Known rows, with every step that occurs
kovu-rapo-sefil: [ -5  -8   1   6  -1 -17  -4   4   0  -5 -19  -5  13   3  -4  -1   0   7
  -8  -5   2  -3  -6   0]
fegulis-kovu: [  2  -6  -2   7  -5 -11   2   9  -3  -4   8   3   3   2   7   7  -4  -2
   4  -1  10  -1   0  -1]
rapo-mivorup: [ -2   2  -3  -1  -8 -17   2  -3   2  -1   1  -3   1 -13  -2  -8   0  -3
   1   5   1  -9   5   0]
pere-lazeve-fegulis: [  6  -1   9  -4   3  -6   0   1   4 -10   4  -2  -2   5  10   2  -7   7
  -1  -9  18   6  -6   7]
supav-fegulis-mivorup-rapo-kovu: [  1  -2  11   7  -3  -3  -1  -5   5   2  12  -4  -7  -2   9   3 -17  -2
   6 -15   6   9   3  -4]
pere-lazeve-fegulis-mivorup: [  7  -2   7  -1   1  -5   1  -7   4  -4   5  -4  -8   2  13   4 -14   3
   2 -12  22   8 -13   5]
kovu-rapo-mivorup-fegulis: [ -2   7   0   8  -2 -34   3  -5   1  -5  -9  -5  12 -23 -10 -13  -3   3
   9   0   4  -2   8  -5]
gupeki-supav: [ 0 -8  0  4 -5 -1  1  0  2 -1  1  6  7  8  8 -4 -4 -6  1 -2 -6 -3  1  2]
sefil-rapo-kovu: [ -4   6   8  10   2 -15  -5  15   5 -16   4  -3  -1  12   5   1   2   3
 -11   4   3   4  18   2]
kovu-rapo-sefil-fegulis-supav-gupeki: [ -4 -15  13  11  -4 -23  -2   4  -1  -9 -14  -7   9   5  -4  -3  -7  -1
 -15  -1 -10  -5 -31   0]
sefil-fegulis-mivorup: [  2  -2   2   6  -3   1   3 -11   2   1   2   0  -6  -8   2  -3  -3  -2
  -7   3  -1   2 -24  -1]
fegulis-mivorup-rapo: [ -2   1   0   0  -5  -4   3 -13   1   9   6   0  -5  -4   6   0 -11  -7
   8  -9  10   8   0  -3]
lazeve-fegulis-supav-gupeki: [  4 -12  13   7   0  -4   2   3  -5  -5   3  -6  -8   5   1  -2 -18  -9
   2 -14  -4   1 -18  -4]
kovu-rapo-mivorup-fegulis-supav: [ -4   2   1   9   0 -36   7  -5   0  -1 -11  -5  13 -20  -9 -10 -10  -1
   9  -1   2  -6  -1  -7]
rapo-mivorup-fegulis: [  1  10  -6   4  -3 -28   8  -3  -2  -2   1   2   0 -22  -6 -14  -4  -1
   8   3   3  -5  11  -5]
pere-lazeve-fegulis-kovu-rapo-sefil: [  5 -11   7   7  -1 -28   0  12   3 -17  -3  -3  10   9  14   6 -11  11
  -5 -14  27   2 -12   7]
kovu-rapo-mivorup: [ -5   0   2   1  -6 -25  -2  -5   5  -4 -10  -8  14 -14  -6  -8   1   1
   2   2   3  -5   2  -1]
supav-fegulis-mivorup-rapo: [  3  -3   8   3  -4   3   3 -10   3   5   7  -3 -11  -5   8  -3 -16  -3
   8 -17   0  11   0  -4]
fegulis-supav: [ -1  -7   0   3   1  -2   5  -2  -2   6  -2  -1  -1   2   1   3  -9  -5
   1  -2  -2  -6 -11  -2]
gupeki-supav-fegulis-mivorup-rapo: [  3 -10   8   6  -9   3   4  -9   5   3   8   2  -4   4  16  -7 -19  -9
   8 -17  -5   7  -1  -2]
pere-lazeve-fegulis-supav: [  5  -7   9  -3   5  -8   5   1   3  -5   3  -4  -2   6  11   4 -14   4
   1 -11  15   0 -16   6]
kovu-rapo-mivorup-fegulis-supav-gupeki: [ -3   0  10  10  -5 -40   2  -3  -2  -4  -5  -9   9 -17  -9 -10 -13  -6
  10  -1  -2  -3  -4  -8]
pere-lazeve: [ 2  2  6 -6  1 -8  0  1  5 -4  6 -1  1  7 10  6 -2  7 -1  2 14  3 -3  8]
lazeve-fegulis: [  5  -4   4   3   3   2   1   1  -1  -7  -2  -1  -3  -2   0  -5  -5   1
  -1 -13   4   3  -3  -1]
kovu-rapo-sefil-fegulis-supav: [ -4 -14   4  10   0 -19   3   0   1  -6 -20  -4  13   1  -4  -3  -3   4
 -16  -1  -5  -8 -28   0]

Rows
[ -2  -4   2   2  -2 -11   4   1   0  -5  -2   5   1   1   4 -10   3   2
 -13  -2   1   0  -9   4]
mivorup-rapo-sefil-fegulis
[  5  -8  18   0   0 -11   0   3   1  -9   8  -6  -6  11  11   4 -18  -1
   2 -11  10   4 -19   5]
pere-lazeve-fegulis-supav-gupeki
[  0   0   4   2  -4  -3   4 -13   3   3   6   2  -5  -8   4  -6  -5  -5
  -3  -2   3   7 -17   0]
sefil-fegulis-mivorup-rapo
[  2   1   8  11   3 -17   6   2  -8   0   5   0  -6  -4  -3  -2 -18  -8
  10  -4  -6   3  -6  -8]
mivorup-fegulis-supav-gupeki
[ -4   4   3   5  -2 -11  -1  -8   3   5  11  -1  -2  -2   6   7 -12  -6
   6  -6  16   6   4  -3]
fegulis-mivorup-rapo-kovu
[  3 -10   4   4   4  -1   7   0  -3  -3  -4  -3  -3  -1   1  -1 -13  -4
   1 -15   1  -3 -15  -3]
lazeve-fegulis-supav
[ -1  13  -2   7  -4 -32   6   8   1 -13   0   0  -5  -9   0 -20  -1   2
  -1   4  -1   2  25  -1]
sefil-rapo-mivorup-fegulis
[  4 -11   8   6  -5   6   1   1   5  -4   3   2   2   7  11  -7 -10  -5
   1 -11 -14   0   0   1]
gupeki-supav-fegulis
[  7  -9   2   9   0  -8   3   9  -3 -11   6   1   0  -1   7   0  -9  -2
   4 -14  13   2  -6  -2]
lazeve-fegulis-kovu
[  1  -7  -2   6  -3  -7   3   4  -1  -7  -8   3   1   2   0  -6   3   4
 -19   3  -5  -7 -19   4]
rapo-sefil-fegulis
[ -4  -9   3   3  -2 -13   9   0  -1   0  -4   4   1   4   5  -8  -4  -1
 -11  -4  -2  -5 -17   2]
mivorup-rapo-sefil-fegulis-supav
[  2  -9   8  11 -10 -24   1   6   4 -10   2  -7   8 -11   4  -3  -9   3
   6  -9   3  -1  -2  -4]
supav-fegulis-kovu-rapo-mivorup
[  3 -16   8  13 -14 -24   2   5   6 -10   3  -2  15  -3  12  -8 -12  -5
   7  -9  -3  -5  -1  -2]
gupeki-supav-fegulis-kovu-rapo-mivorup
[  5 -12   6   9  -9   6   2  -7   5   1   3   1  -3   4  13  -4 -18  -8
   5 -13  -9   2  -7  -2]
gupeki-supav-fegulis-mivorup
[  3 -12  -3  12  -6 -17   4  11  -3 -10  -1   5   2   4   5  -1   0   3
 -17   2   3  -8 -20   2]
rapo-sefil-fegulis-kovu
[ -3  -8   5   8   0 -17  -1   2   2 -10 -19  -3  13  -1  -5  -6   4   8
 -17   1  -3  -3 -20   3]
kovu-rapo-sefil-fegulis
[  1  -9  11  11  -6  -4   1  -5   7  -1  12   1   1   6  16  -1 -20  -9
   6 -15   0   5   2  -2]
gupeki-supav-fegulis-mivorup-rapo-kovu
[  2   2  -1   9   7 -13  12  -1  -5   3  -2   4  -3  -8  -3  -3 -14  -3
   9  -4   0  -1  -4  -7]
mivorup-fegulis-supav
[  6  -4   1   6   0   2   1  -8  -1  -1  -1  -4  -9  -6   3  -1 -15  -4
   3 -16   9   5 -11  -3]
lazeve-fegulis-mivorup
[ -1   8   0   9  -4 -33  10   7   0 -10  -1  -1  -6  -8   1 -17  -7  -2
   0   3  -3  -2  16  -4]
sefil-rapo-mivorup-fegulis-supav
[  4  -4   5  -1  -1 -15   3  -4   3  -4   2  -1  -6   7  16   1 -17   4
  -1 -18  26   8  -7   7]
pere-lazeve-fegulis-mivorup-rapo-sefil
[  2   8  -3  13  -7 -40   7  14  -1 -17   6   2  -3  -8   5 -15  -4   1
   2   4   6   1  24  -2]
sefil-rapo-mivorup-fegulis-kovu
